What can hang from each mark:
lege: nital
puzef: nital vesat
vesat: bove nelokog puzef serur
bove: vesat
sulid: dipa serur
dipa: sulid
nelokog: vesat
nital: puzef
serur: vesat
sudo: lege

Each row was made from one small tree. The marks that hang from a mark follow it in brackets, in alphabetical order. Every link used is in the known rows. Write each row's tree.
Known rows:
sudo{lege{nital{puzef{vesat{bove}}}}}: -2.68,-2.02,1.04,5.50,3.77,2.99,0.96,1.82,-0.66,-2.29,2.18,2.37,0.04,-1.09,0.67,-4.60,2.86,-1.73,-0.58,-3.49,-1.64,-4.56,-1.59,-0.24,2.62
dipa{sulid}: -0.76,-0.60,-0.38,1.05,4.10,2.67,1.33,2.58,0.35,-3.83,1.76,0.44,-1.21,0.30,0.00,-1.84,2.60,-0.78,0.05,-3.34,-1.33,-1.55,-0.52,1.76,3.25
nelokog{vesat{bove serur}}: 1.21,0.18,0.87,2.22,1.36,1.31,0.15,1.14,0.18,-1.52,2.51,0.40,-0.12,2.39,1.42,-3.86,1.59,-1.69,2.13,-1.53,-3.06,-2.20,0.17,1.52,2.53
sudo{lege{nital{puzef{vesat{bove nelokog}}}}}: -1.76,-3.71,1.60,6.60,2.49,2.50,1.86,2.25,-0.11,-0.96,2.03,1.28,0.44,-0.62,0.46,-4.74,2.37,-1.27,-0.69,-3.40,-2.70,-4.70,-1.33,-0.14,3.42
bove{vesat{nelokog puzef{nital} serur}}: 0.48,-3.48,-1.25,4.27,0.96,-0.52,1.37,3.75,0.48,-1.26,0.62,-0.48,-0.77,1.05,1.57,-2.35,0.74,-1.76,2.78,0.51,-5.85,-0.75,1.67,0.71,3.19
sudo{lege{nital{puzef{vesat}}}}: -3.26,-1.34,-0.97,5.63,5.38,3.42,0.75,1.01,-0.47,-2.60,1.37,3.24,-1.18,-1.47,0.36,-3.83,2.86,-1.01,0.48,-3.57,-0.53,-2.58,-1.94,-0.36,2.92
vesat{bove nelokog puzef serur}: 0.27,-3.09,1.95,4.49,-0.27,-0.62,1.84,3.12,1.30,-0.76,0.91,-0.02,0.51,3.32,2.35,-1.98,1.47,-1.58,0.19,-1.15,-4.74,-1.53,1.49,0.90,2.61
lege{nital{puzef{vesat{nelokog serur}}}}: -2.07,-1.81,-0.74,6.14,4.66,3.48,2.18,1.01,0.44,-3.22,0.95,1.27,-2.20,1.64,0.74,-2.42,1.78,-0.17,-0.60,-2.48,-1.07,-1.21,-1.20,0.23,3.06
nital{puzef{vesat{bove nelokog serur}}}: -1.11,-3.32,0.82,5.51,2.61,2.06,1.85,0.95,0.44,-2.76,1.80,-0.27,0.16,0.93,1.29,-2.58,1.25,-0.05,-0.89,-1.95,-2.27,-2.51,-0.08,0.80,2.71
sulid{dipa serur{vesat{nelokog puzef}}}: 2.62,-2.70,1.43,6.12,1.22,-0.99,-2.37,2.49,1.95,0.24,0.71,2.65,-1.11,2.42,1.85,-1.08,2.01,0.19,1.50,-2.14,-2.93,2.64,0.23,2.49,3.80
dipa{sulid{serur{vesat{nelokog puzef{nital}}}}}: 0.81,-2.42,0.76,4.20,0.69,0.16,0.36,4.09,1.38,-4.25,1.56,0.88,-2.92,1.12,2.55,-0.98,1.23,0.05,1.45,-2.64,-3.05,-0.84,0.22,2.30,2.63
sudo{lege{nital{puzef}}}: -3.40,-1.49,-0.68,4.29,3.83,3.20,0.44,2.10,-0.53,-2.40,1.25,2.87,-0.35,-0.73,0.63,-3.17,3.39,-1.95,0.67,-1.71,-1.03,-2.10,-1.78,-0.20,3.02
serur{vesat{bove nelokog puzef{nital}}}: 0.44,-4.07,2.96,4.18,-0.73,0.12,1.06,2.23,-0.21,-1.35,2.00,0.41,-0.64,-0.30,1.04,-3.93,1.94,-0.70,2.12,-2.05,-3.08,-2.06,0.88,1.46,2.69
puzef{vesat}: -0.24,-0.79,-0.32,3.48,4.82,2.54,0.84,-0.03,-0.02,-1.94,1.69,1.80,-1.24,-0.93,0.22,-3.35,2.23,0.29,1.47,-3.97,-0.37,-0.30,-0.68,0.67,3.13
dipa{sulid{serur{vesat}}}: -0.08,0.57,-0.20,3.27,3.63,1.89,-0.67,2.12,1.30,-5.80,2.11,1.58,-2.33,0.70,1.37,-0.57,2.21,0.07,0.79,-3.69,-0.81,0.78,-0.74,2.12,2.18
sudo{lege}: -0.77,-1.48,-0.18,3.40,2.76,1.00,0.14,1.40,0.21,-1.40,1.88,2.24,0.75,-1.09,0.94,-3.03,2.38,-0.78,2.92,-2.10,-2.50,-1.19,-0.59,-0.07,3.06
sulid{dipa serur{vesat{bove puzef{nital}}}}: 2.24,-2.24,2.15,5.32,-0.38,-1.34,-3.91,2.16,0.97,-1.40,1.75,1.27,-1.37,0.28,2.24,-3.02,1.85,-0.93,2.45,-2.09,-3.41,0.19,-0.01,2.63,1.93
nelokog{vesat{bove puzef{nital} serur}}: 0.95,-0.94,0.68,2.48,-0.45,-0.01,-0.28,2.47,-0.17,-1.06,1.98,0.47,-1.17,1.77,2.28,-4.33,1.28,-2.25,3.19,-0.46,-4.14,-2.84,1.10,1.53,1.56
dipa{sulid{serur{vesat{bove puzef}}}}: 0.35,-0.61,1.77,3.63,1.60,0.24,-0.01,3.47,1.37,-4.03,1.99,1.53,-1.36,1.96,2.51,-0.71,2.32,-1.45,-0.80,-4.07,-2.54,-1.24,0.30,2.78,1.89
sulid{dipa serur{vesat}}: 2.03,-0.53,0.32,4.82,3.22,0.53,-3.92,0.57,1.31,-2.25,1.88,2.32,-1.08,0.62,1.19,-1.77,2.22,0.30,2.22,-2.56,-1.26,3.12,-0.84,2.22,2.99
nital{puzef{vesat{serur}}}: -2.88,-1.41,-1.83,4.99,5.36,3.00,0.73,-0.20,0.11,-3.94,1.33,1.63,-1.31,0.13,1.45,-1.72,2.17,0.27,0.56,-1.82,0.01,-0.17,-0.69,0.24,2.07
puzef{nital}: -0.36,-1.21,-0.43,1.93,2.18,2.21,-0.70,0.84,-0.60,-2.82,1.98,0.34,-1.33,-1.99,0.12,-3.77,2.17,-0.56,3.38,-1.26,-1.87,-0.87,-0.64,0.72,2.67
serur{vesat{nelokog}}: 0.29,-2.39,1.21,4.14,2.87,2.05,1.29,-0.14,0.32,-2.25,1.96,1.37,-0.53,0.09,-0.08,-2.76,2.51,0.54,1.94,-2.77,-0.73,0.48,-0.17,0.95,3.88
sulid{dipa serur}: 2.31,-0.37,-0.35,3.99,2.79,0.49,-3.97,1.73,1.38,-0.71,1.01,1.47,-0.69,0.87,1.43,-1.79,2.06,-0.34,1.81,-1.53,-2.59,2.36,-0.98,2.12,3.25

Which tree is each row?
0.56,-3.35,3.17,4.47,0.96,0.38,1.82,1.69,0.45,-0.10,1.68,1.30,0.30,1.26,0.84,-3.02,2.59,-0.96,0.60,-2.83,-2.55,-1.28,0.83,1.64,3.36  serur{vesat{bove nelokog puzef}}
0.69,-2.30,1.93,5.36,1.97,0.81,1.65,1.18,1.27,-2.07,2.11,-0.51,0.05,1.80,1.28,-3.11,0.80,0.21,0.56,-2.98,-3.60,-2.03,0.56,0.87,2.68  puzef{vesat{bove nelokog serur}}
-0.41,-0.63,0.84,4.31,3.16,1.27,0.52,0.51,0.96,-3.50,2.27,0.56,0.05,1.11,1.58,-3.13,1.05,-0.23,0.83,-3.34,-2.28,-1.86,0.22,0.60,2.02  puzef{vesat{bove serur}}
1.59,-0.86,1.40,1.93,0.86,1.04,0.60,2.58,-0.70,1.55,1.66,1.71,-0.16,1.41,0.81,-4.25,3.15,-2.50,1.47,-2.30,-3.23,-2.42,0.44,2.03,3.25  nelokog{vesat{bove puzef}}
0.59,-2.10,0.80,4.62,1.88,0.25,0.81,3.83,2.00,-3.17,1.14,1.54,-2.16,2.55,2.17,0.07,1.92,-0.16,0.07,-3.42,-2.55,0.18,0.44,2.54,3.07  dipa{sulid{serur{vesat{nelokog puzef}}}}
0.14,-3.67,1.16,4.35,1.03,0.61,1.15,1.37,-0.05,-1.74,1.47,1.34,-1.86,-0.25,0.72,-3.31,2.04,0.12,3.20,-1.98,-1.98,-0.37,0.43,1.25,3.05  serur{vesat{nelokog puzef{nital}}}
0.18,-2.13,-0.81,3.97,2.70,0.71,1.15,2.44,0.69,-1.57,1.07,-0.41,0.68,1.47,0.50,-1.96,1.39,-1.20,1.86,-0.26,-4.55,0.17,1.11,0.62,3.90  bove{vesat{nelokog serur}}
-0.33,-2.29,-1.59,2.48,2.35,0.55,-0.33,2.97,-0.75,-0.41,0.79,0.99,-0.75,-1.39,0.30,-3.43,2.35,-2.28,2.99,-0.82,-3.79,-0.66,0.99,0.86,3.29  bove{vesat{puzef{nital}}}
-1.15,-1.54,-0.82,3.10,1.46,0.18,0.05,1.74,0.39,-3.05,0.85,0.87,-1.67,1.13,2.49,-2.17,1.39,-1.10,3.39,-0.34,-3.06,-0.56,0.79,0.68,1.53  vesat{puzef{nital} serur}
-0.02,-0.64,-0.35,3.15,1.88,0.72,-0.54,3.21,0.97,-5.06,1.52,1.51,-3.40,0.28,2.35,-0.84,1.71,-0.38,1.78,-3.14,-1.71,-0.22,-0.04,2.26,1.79  dipa{sulid{serur{vesat{puzef{nital}}}}}
1.79,-1.75,1.94,5.42,0.95,-1.14,-3.27,2.25,1.51,-0.42,1.53,2.46,-0.23,1.99,2.02,-1.75,2.35,-1.08,0.83,-2.67,-3.04,1.13,0.13,2.77,2.33  sulid{dipa serur{vesat{bove puzef}}}
0.46,-2.01,1.56,3.17,2.18,2.16,0.11,0.61,-0.71,-2.64,2.67,0.04,-0.86,-2.38,0.37,-5.17,1.33,-0.13,1.96,-3.49,-2.10,-3.16,-0.33,0.86,2.39  puzef{nital vesat{bove}}
3.45,-3.20,2.86,6.45,-0.48,-1.41,-2.31,3.03,1.86,0.84,1.35,1.38,0.01,2.50,2.10,-1.95,1.88,-0.50,0.71,-2.47,-4.08,0.78,0.34,2.84,3.35  sulid{dipa serur{vesat{bove nelokog puzef}}}
0.34,-3.53,1.93,4.19,-1.39,-0.49,1.15,3.33,0.91,-1.49,1.31,-0.78,-0.10,1.96,2.42,-2.95,0.81,-1.41,2.14,-0.22,-5.39,-2.74,1.36,1.07,2.10  vesat{bove nelokog puzef{nital} serur}
3.49,-2.55,3.00,5.70,0.37,-0.15,-2.56,1.45,1.60,-0.78,2.26,0.43,0.41,1.39,1.27,-2.85,1.56,0.00,1.21,-2.35,-3.43,0.73,-0.33,2.51,3.45  sulid{dipa serur{vesat{bove nelokog}}}
0.17,-2.87,-1.06,4.32,2.13,-0.39,1.69,3.55,1.00,-0.24,0.21,0.48,0.32,2.54,1.34,-1.45,1.47,-1.95,1.36,-0.38,-5.45,0.15,2.02,0.92,3.64  bove{vesat{nelokog puzef serur}}
-3.34,-1.57,0.37,6.46,3.51,2.02,0.69,1.62,0.53,-3.82,1.90,1.76,-0.12,0.53,1.80,-3.60,1.77,-1.61,0.01,-2.70,-2.32,-4.29,-0.99,-0.39,1.61  sudo{lege{nital{puzef{vesat{bove serur}}}}}
2.26,-0.87,1.90,5.08,1.53,0.14,-3.63,1.15,1.31,-1.60,2.47,1.36,0.03,0.97,1.27,-2.66,2.18,-0.59,1.33,-2.85,-2.44,1.22,-0.85,2.52,2.58  sulid{dipa serur{vesat{bove}}}
-0.03,-2.94,0.01,4.16,0.30,-0.08,1.11,2.57,1.03,-1.85,0.73,0.16,-1.36,1.77,2.13,-2.10,0.91,-0.73,2.99,0.12,-4.18,-0.88,0.99,0.76,2.36  vesat{nelokog puzef{nital} serur}
-2.49,-2.91,-0.44,7.05,3.81,2.20,1.97,1.65,0.85,-2.73,1.24,2.16,-0.96,1.08,1.72,-2.77,1.45,-0.27,0.57,-2.37,-2.23,-2.77,-1.21,-0.70,2.76  sudo{lege{nital{puzef{vesat{nelokog serur}}}}}
0.35,-3.85,0.54,3.01,0.42,0.54,0.97,2.49,0.05,-0.33,0.71,0.42,-1.47,-0.51,1.05,-3.15,2.16,-0.68,2.73,-0.98,-3.68,-1.08,0.51,0.84,3.45  vesat{nelokog puzef{nital}}
-1.01,-1.94,-2.00,3.18,2.09,-0.18,-0.01,3.09,0.09,-2.36,0.69,0.45,-0.78,0.41,1.49,-2.41,1.45,-2.17,3.31,0.05,-4.70,-0.41,1.47,0.74,2.20  bove{vesat{puzef{nital} serur}}
1.62,-1.33,1.24,1.59,-0.31,0.67,-0.03,2.53,-1.14,0.51,2.11,0.86,-0.88,-0.24,1.06,-5.32,2.02,-2.26,2.92,-1.27,-3.71,-3.36,0.24,1.64,2.78  nelokog{vesat{bove puzef{nital}}}
1.06,-0.41,0.71,2.64,0.65,0.11,0.51,2.30,0.28,0.11,1.70,1.34,-0.39,3.36,1.96,-3.28,1.80,-2.26,1.37,-1.19,-3.68,-2.08,0.86,1.55,2.28  nelokog{vesat{bove puzef serur}}
-0.33,-2.30,0.19,4.30,1.51,0.10,1.62,2.66,1.62,-1.10,0.29,1.32,-0.59,3.03,2.44,-1.23,1.65,-0.72,1.56,-0.88,-3.80,0.22,1.03,0.87,2.98  vesat{nelokog puzef serur}
-0.93,-1.23,-2.15,3.42,3.37,-0.23,0.44,2.93,0.60,-1.62,0.29,1.31,-0.12,1.79,1.33,-1.27,1.97,-2.14,1.48,-0.63,-4.02,0.43,1.48,0.86,2.80  bove{vesat{puzef serur}}
0.95,-3.16,1.58,5.01,0.59,0.69,1.15,1.18,0.77,-3.01,2.35,-1.23,-0.60,0.32,1.45,-4.22,0.05,0.38,2.27,-2.15,-3.93,-3.22,0.59,0.59,2.21  puzef{nital vesat{bove nelokog serur}}
1.15,-1.06,0.87,4.05,2.33,1.44,0.47,2.71,1.78,-4.49,2.13,0.79,-1.93,1.41,1.47,-0.63,1.64,0.56,0.54,-3.58,-1.69,0.44,-0.44,2.37,3.30  dipa{sulid{serur{vesat{nelokog}}}}
0.07,-3.19,1.34,4.42,1.94,0.75,1.57,0.94,0.60,-0.63,1.09,2.36,-1.01,0.95,0.69,-1.91,2.83,-0.28,1.64,-2.67,-1.62,0.75,0.76,1.24,3.79  serur{vesat{nelokog puzef}}
0.05,-1.25,1.55,3.47,0.28,0.05,-0.81,3.88,0.84,-4.76,2.19,0.69,-2.07,0.43,2.32,-1.79,1.51,-1.19,0.68,-3.41,-3.00,-1.97,0.38,2.56,1.38  dipa{sulid{serur{vesat{bove puzef{nital}}}}}
-0.81,-1.98,2.13,3.78,1.85,0.82,0.74,1.09,-0.23,-1.50,1.77,2.21,-0.26,0.57,0.99,-2.70,2.99,-1.38,0.60,-3.22,-1.41,-1.09,0.49,1.48,2.41  serur{vesat{bove puzef}}
